Each row was made from one walk, in order. Every step used is in the known rows, and no mark comes twice. Write each row's walk.
(in the rows, 128 means zero)
Known rows
A-C-F-V-J: [187 116 179  95 168  62 111 176 131 135 117 120 146  79 195 146 121 139
  46 122 155 128 111 107  97 128 143 132 125 113  28 186 173 215 146 132
 180 153 121 144 126  99 140 134  86  96 107 154 105 111 128 127  97 162
  95  89 151 137 104 112  92 137 164 136 140  92 127]
F-S-J: [162 139 127 124  98  75 144 196 118 137 137 127 136 105  84 120 139 153
 103 138 151 182  95 112  23 150 139 119 130 175 164 180 193 186 139 118
 138 138 171 138 165 105 157  57 106  87 147 122  92 126 134 122 132 126
  94  95 172 152 114 106 105 116 129 145 120 163  48]
C-F-V-A: [169 118 150 141 141  65 109  77 173 132 124 119 103  51 150 110 134 126
  44 109 128 144 164 121 194 121 138 104 122 112 105 170 179 199 161 134
 152 147  85 144 113 131 166 151 104  98 109 125 158 116 125 128 115 122
 107 125 129 104 130 133 108 130 104 138 157 115 176]
J-S-F: [136 136 138 160 114  83 133 163 119 122 142 143 146 183 123 120 121 131
  95 140 119 131 129 123 142 116 133 134 155 171 116 104 130 162 170  99
 150 129 130 129 150 109  67 146 111 133 133  97 158 114 155 144 125 111
 113 134  87 141 101 145 106 103  75 127  23 158 106]
E-F-V: [131  99 161 119 171 123 125 220 141 117 132 125 104  97 182 130 114 139
  85 101 142 176 145 126 122 122 106 148 141 131  97 157 145 120 143 122
 144 148 145 129 117 127 181 161 122 166 131 105 134 140 149 141 119 141
 111 135 166 148 116 122 112 134 150 128 144 128 105]
V-A-C-F: [149 116 163 156 169  46  92  32 204 130 129 121 118 102 133 120 118  99
  96 123 129  98 128 109 206 120 168 100 119  80 125 142 138 177 197 126
 134 132  79 138 113 119  93 169 113 100 112 171 150 117 106 117 109  84
 122  99  76  98 143 151 121 115 105 142 152  82 225]
A-C-F-T: [139 104 162 127 159  84 116  79 158 127 129 122 119 190 194 135 125 108
 173 106 127 111  94 105 198  99 158 123 116  93 131 168 102 133 185 113
 147 126 125 131 119 127 133 148 113 117 108 177 135 117 122 114 130 155
 178 129 102 103 161 116 117 115 107 150 148  66 171]
D-F-C: [163 115 119 103 131 112 113 164 138 123 140 133 124  56 135 105 136 123
 128 109 118 171 123 127  84 131 119 123  81  94 174 112 138 160 170 141
 138 145  92 122 130 134 147  98  92 146 121 117 100 130 128 135 120 163
 154 148 111 142 149 139 116 117 100 130 135  70 170]
A-V-J-S-F-C: [176 117 123 109 105  36 125 144 149 119 134 141 167  96 181 118 139 139
  71 121 136 139 125 113  60 125 111 116 108 138 115 121 155 216 202 122
 176 148  88 137 147 125 139  96  71 126 127 107 125 102 143 135 129 144
 130 149 116 135 118 138 104 104  82 130  69  91 137]
E-F: [ 76 104 160 162 160 124 131 171 155 122 142 131 114 155 118 128 111 123
 131 105 132 147 115 111 184 126 135 152 107 126 151 102 118  66 154 112
 112 129 145 116 131 116 119 169 149 162 126 134 120 139 140 133 118  89
 121 125 109 142 126 140 130 116 122 140 118 121 135]
V-F: [ 71 118 165 137 124 120 119 128 143 135 132 125 146 132  72 134 115 120
  86 119 138 123 131 113 189 116 127 134  96 108 140 100 119 159 164 119
 111 135 112 130 116 104  80 128 128 145 121 150 113 127 147 143 136  79
 118 151  79 133 121 149 126 114 125 116  91  98 136]
D-F-V-J: [196 126 162  86 153  99 115 236  92 137 123 123 133  70 168 141 121 146
  58 123 143 159 112 115  78 135 143 153 109 128  53 172 183 200 112 137
 170 155 134 133 130  95 140 110  87  98 108 129  90 117 138 138  93 191
  96  94 159 159  98 106  86 138 160 131 130 111  99]
A-C-F: [146 119 166 145 174  68  93  67 188 127 130 121 121 124 145 127 111 103
 126 129 133 100 119 115 179 122 162 113 133  80 126 140 120 155 186 123
 128 129  95 131 114 116  84 164 118 116 121 169 136 128 109 115 115 102
 137 101  83 109 140 147 121 120 119 138 145  79 195]
D-F-V-A: [178 123 134 128 133  95 109 134 146 131 130 123  94  39 133 109 134 127
  50 113 119 170 162 128 163 124 138 115 100 123 121 158 187 197 138 138
 154 151  91 138 115 130 167 133  96 109 110 109 150 117 133 142 105 139
  98 123 136 124 126 128 108 124 109 129 157 131 173]
F-V-A-C: [164 107 136 111 150  66 114  91 180 123 125 127 121  66 156 128 137 108
  53 123 143 115 142 117 103 106 133  83 107 121  71 171 166 209 177 135
 171 148  91 155 116 147 167 152  87 133 117 143 175 104 119 141 105  88
  82 112 131 110 131 135 136 117 143 123 173 134 208]
E-F-S: [122 138 165 155 147 107 138 199 157 124 142 128 109 128 131 140 123 137
 122 102 147 177 102 120  45 127 156 171 140 139 170 167 156  94 165  96
 143 141 161 119 154 112 155 134 140 146 133 135  85 127 156 135 137 107
  96 140 152 144 137 103 127 121 127 129 117 135  82]
D-F-S-J-V-A: [190 129 122 151 112  44 120 104 159 133 131 137 110  55 105 106 143 133
  56 126 129 175 143 111 148 149 155 115  85 165 143 163 203 247 138 131
 164 138 115 142 145 134 150  76  75  65 128 130 158 113 133 146 118 116
  65 123 139 115 116 122 114 115  82 139 136 154 148]
V-A-C-F-S-J: [173 135 146 140 117  33 126 139 158 139 137 123 128  86  85 114 136 138
  81 135 152 170  98 102  68 145 160 104 121 152 158 186 202 214 175 117
 143 140 141 144 159 101 143  80  96  73 138 145 104 119 123 116 120 102
  89  81 145 136 120 119 100 107 112 152 130 140  99]
J-S-F-C-A: [167 123 124 129 132  36 124  33 186 125 134 131 161  85 135 125 149 110
 101 125 133 152 152 120  86 122 112 109 106 110 145 135 162 177 187 139
 146 143  83 138 142 142 157 139 100 170 112 121 146  96 133 135 117 144
 147 135 105 100 142 140 132 104 113 156 123 104 199]
E-F-S-J: [135 125 143 140 114  73 144 215 130 134 143 127 128 118  80 120 131 150
 104 129 153 193  88 104  51 148 142 133 120 176 174 166 190 156 152 110
 128 138 179 133 166  99 153  79 115 106 147 128  86 132 139 124 127 108
  91  92 163 159 112 113 105 110 124 151 114 158  51]
J-S-F-V: [168 123 144 117 137  97 127 221 116 117 132 133 126 113 187 124 121 144
  63 125 135 164 154 135  91 113 106 135 173 162  66 159 156 186 155 113
 170 147 134 137 130 121 147 142  95 146 135  79 158 122 160 149 123 157
 108 139 148 148 102 125  95 126 115 118  81 152  87]
V-J-S: [198 158 164 131  92  68 144 185  95 129 120 148 168 157 144 149 132 149
  75 134 149 131 101 121  65 115 135 111 140 174 100 164 167 202 124 110
 183 125 132 128 148 100  83  96  82  98 123 130 102 112 140 153 117 145
  74  89 139 148  86  91  88 125 110 136  69 138  89]
F-V-J-S: [217 152 167 113 104  68 142 221  90 126 117 145 162 132 175 151 132 155
  53 128 155 147 113 126  45 113 121 112 152 177  75 186 180 220 121 111
 196 133 135 133 140 103 112  98  71 106 125 115 105 114 146 158 116 165
  71  92 163 154  82  85  79 134 122 132  82 141  77]
V-J-S-F-T: [145 116 153 133 116  82 144 155 102 127 135 137 146 225 185 136 133 132
 138 116 122 131  90 102 163  97 144 141 119 159 101 150 123 154 171  98
 174 130 151 131 149 111 120 128  98 118 107 131 138 101 154 131 130 166
 151 142 108 128 125 110 100 103  82 146  60 118 100]
V-F-C: [104 100 143 110 115  93 126 122 163 126 132 131 160  73 117 115 140 123
  85 100 137 139 131 112 118 118  96 108  77  94 153 105 127 185 203 133
 134 145  87 137 125 131 144 101  97 164 121 140 105 122 138 136 142 109
 141 176  96 129 144 150 129 113 108 123 105  60 163]
E-F-C-A: [138 106 134 131 156  55 122  34 203 125 134 125 147  75 130 129 144 107
 117 108 139 160 144 115 113 127 114 118  84  89 168 135 158 128 182 145
 129 142  91 131 133 146 185 149 120 181 109 139 129 107 126 128 113 131
 150 131 116 101 154 138 144 110 135 161 168  87 214]
E-F-C-A-V-J: [192 123 137  93 141  12 106  95 167 133 116 122 164  83 189 160 126 137
  63 129 162 123 118 100  79 145 142 141  78 112  90 165 194 195 147 139
 166 153  89 135 131 110 159 102  94  97 109 153  93  93 128 120 103 159
 116  95 155 122 110 109 110 118 152 142 164  84 159]

Which walk is each row?
[211 132 126  82 128  13 105  82 156 135 111 120 168  72 190 161 131 139
  61 136 161 117 121 107  59 146 140 134  85 112  82 173 199 215 136 144
 173 151  83 139 128 113 161  88  87  86 111 149  95  89 123 117 106 176
 117  97 160 119 112 106 109 122 151 137 168  87 154] => F-C-A-V-J
[178 123 122 152 104  39 130  84 167 133 126 136 119  64 118 110 149 136
  46 124 135 163 145 108 142 145 144 106  92 173 127 168 199 249 141 130
 169 135 118 149 147 139 161  79  77  68 130 131 164 109 130 143 127 108
  64 126 150 107 115 121 123 117  88 140 135 160 145] => F-S-J-V-A
[196 140  95  99 128  27  88  18 187 123 115 117 134  95 184 159 120 124
 111 148 154 119 162 131  98 144 133 132 119 110 141 167 182 171 126 140
 136 140  72 129 109 139 165 108 118 108 134 126 140 101 121 120 124 163
 145 112 159  99 129 113 127 120 139 126 206 113 178] => C-A-V
[164 117 121 154 119  64 121  53 172 129 123 137 117  73 140 114 144 124
  61 120 122 134 163 117 195 133 140 109  91 148 114 143 167 221 134 135
 165 131  98 144 128 152 146 113  90  88 120 134 183 110 128 146 125 105
  78 142 129  95 123 132 133 125  89 132 138 141 182] => J-V-A
[162 121 121 115 140  57 119  13 189 128 127 123 154  61 134 127 152 110
 113 120 138 152 151 121  83 129 109 105  95  90 155 145 162 158 169 153
 135 143  83 138 131 152 186 133 110 167 110 135 132 103 119 127 120 151
 152 131 125  93 155 130 142 118 139 157 174  92 211] => F-C-A
[185 127 134 137 127  48 124 149 150 125 127 140 123  99 152 119 131 147
 100 135 146 177 128 111  93 158 141 136 129 174 127 175 174 238 131 122
 163 128 155 138 153 129 138  56  76  74 156 135 139 127 137 142 138 145
  82 124 167 128 110 108 109 129 104 138 123 151  81] => C-F-S-J-V
[127 111 145 110 123  69 116  70 155 128 123 120 140 178 171 155 125 119
 138 110 142 124 119 105 192 101 136 140  86 104 147 160 130 156 167 116
 141 137 108 130 111 124 147 110 116 126 111 162 125 104 143 126 144 156
 172 156 116 105 149 109 121 108 112 133 153  73 153] => C-A-V-F-T
[101  92 159 140 147 120 143 150 136 123 138 129 114 209 177 137 125 123
 177  92 127 144  91 101 206 101 139 150  97 126 153 142 101  71 163 106
 137 127 160 120 131 127 159 150 135 149 110 150 126 127 143 124 132 145
 166 146 119 125 150 110 125 110 105 151 135  97 129] => E-F-T
[220 135 128  83 134  17  96  99 149 135 117 121 159  65 179 158 125 136
  70 136 156 128 118 107  64 149 149 144  76 106  93 167 204 214 132 145
 168 153  82 133 128 108 148  88  85  80 109 147  89  91 123 121  98 186
 123  90 151 127 113 107 102 119 146 137 171  83 161] => D-F-C-A-V-J
[124 104 126  95 110  63 109 108 177 123 127 128 158  64 151 126 132 128
  79 107 147 132 139 115 100 126  99 113  76  92 155 117 144 202 200 133
 140 150  67 136 115 131 153  85  90 144 129 136 104 117 135 132 148 120
 145 173 115 124 140 142 125 111 105 114 128  55 165] => A-V-F-C
[146 114 132 129 140  65 117  62 183 127 128 129 129  90 129 127 138 101
  73 128 139  99 132 113 125 110 145  82  94 119  99 148 156 192 177 133
 158 138  89 151 123 144 138 146  97 126 115 158 172 104 113 137 107  67
  87 107 106 104 136 144 145 109 131 128 160 129 221] => V-A-C
[170 149 166 153 151  55 111 102 191 130 132 121 113  94 140 133 128 121
  97 116 146 144 112 119  61 123 176 133 148 108 150 197 170 173 194 105
 159 143 114 135 141 113 137 133 115 101 122 160 107 112 132 125 131 104
  97 120 130 114 150 113 120 121 112 130 141 111 141] => V-A-C-F-S
[168 111 117 127 120  68 131 147 132 124 125 144 130 106 143 117 134 145
 100 141 141 163 136 113 128 154 120 121 113 183 110 145 160 232 113 135
 154 124 152 140 145 141 136  61  75  89 155 127 162 129 131 146 132 143
  88 121 164 130 100 119 118 129 113 137 122 158  96] => S-J-V
[217 136  89  89 128  18  81  32 195 120 121 120 131  59 188 148 123 121
 111 139 149 139 160 130  69 148 129 131  94  91 165 159 187 186 146 146
 140 148  53 126 109 141 176  91 101 117 130 120 126 102 122 123 120 176
 157 122 152 106 139 118 122 113 125 127 209  87 199] => D-F-C-A-V
[179 162 141 133 136 124 117 209 125 129 141 127 100  93 116 133 122 135
 136 121 132 192 106 136  15 135 169 171 139 128 184 173 172 136 137 109
 146 144 142 114 148 105 132 100 123 117 130 120  77 127 151 140 128 156
 107 132 145 151 140 100 110 124 120 117 127 134  88] => D-F-S
[148 108 138 109 156 115 121 205 124 121 133 124 116  96 185 119 120 137
  71 123 130 161 156 131 115 121 109 147 159 140  60 147 146 168 152 123
 154 154 133 139 126 124 165 154 110 147 131  85 160 122 154 137 121 157
 122 147 147 140 113 137 107 127 135 119 105 146  98] => S-F-V
[125  97 120 119 126  88 128 134 156 122 142 134 149  88 151  99 142 126
 101 113 119 142 130 115 102 127 106 122 102 115 127  99 125 169 206 130
 146 147  99 138 144 137 154 124  99 155 123 109 137 115 139 125 133 129
 154 169  98 127 141 159 127 107  90 131  83  92 156] => S-F-C
[146 111 135 119 141  43 114  16 202 127 127 128 161  59 127 130 147 107
  88 115 143 156 162 113 119 126 106 112  78  91 145 136 161 197 180 150
 140 144  76 140 125 148 164 122  96 171 114 148 138 100 132 142 126 137
 139 153 109  92 149 138 144 113 135 146 153  80 214] => J-V-F-C-A
[168 117 143 121 112  60 134 148 111 124 131 136 146 219 208 144 127 135
 131 123 130 125  97 105 154 101 146 144 120 156 105 158 135 172 169  98
 179 133 137 130 141 113 125 114  93 103 113 129 139  99 153 127 132 176
 153 137 120 127 123 103  97 102  79 140  80 112 104] => A-V-J-S-F-T
[165 104 126 126 135  37 116  66 186 125 126 137 130  80 137 123 140 110
  59 134 142 115 135 105 125 124 142  78  85 145  90 156 173 243 173 136
 171 136 101 157 130 150 140 117  73 106 128 155 188 105 114 145 108  76
  66 105 123 105 121 140 139 109 123 130 156 146 206] => S-J-V-A-C
[176 140 139 143 119  28 122 133 134 127 133 139 163 163 150 140 121 134
  66 149 136 124 129 113 118 123 143 140 136 163  90 131 168 201 167 107
 168 138 109 133 149  99  78 131  96 111 123 108 145  93 152 139 110 136
 105 110 101 132  91 134  97 100  93 134  52 144 123] => C-A-V-J-S-F
[139 115 145 138 114  94 144 150 109 123 139 138 136 227 179 131 132 128
 153 115 118 136 100 110 175  93 139 138 128 156 124 144 113 141 174  96
 165 126 147 129 142 122 120 132 108 130 116 123 151 109 153 133 137 159
 160 151 104 124 133 114 109 103  74 140  66 123 105] => J-S-F-T
[199 143 179 124 114  63 143 231 101 124 122 146 156 140 170 151 126 153
  56 121 156 154 111 121  63 113 124 120 146 176  83 177 176 198 130 105
 189 135 140 129 142  99 110 112  79 122 123 117 102 117 149 160 114 151
  66  93 158 158  80  88  80 129 119 138  80 139  81] => E-F-V-J-S
[163 141 144 138 113  58 131 175 137 138 137 122 129 102  88 115 131 148
 106 136 149 179  94 107  59 153 154 122 136 156 170 180 188 188 156 114
 130 135 159 136 160  95 138  72 107  75 145 137  86 128 129 114 130 125
 108  88 153 146 119 111  95 116 117 153 119 139  61] => C-F-S-J
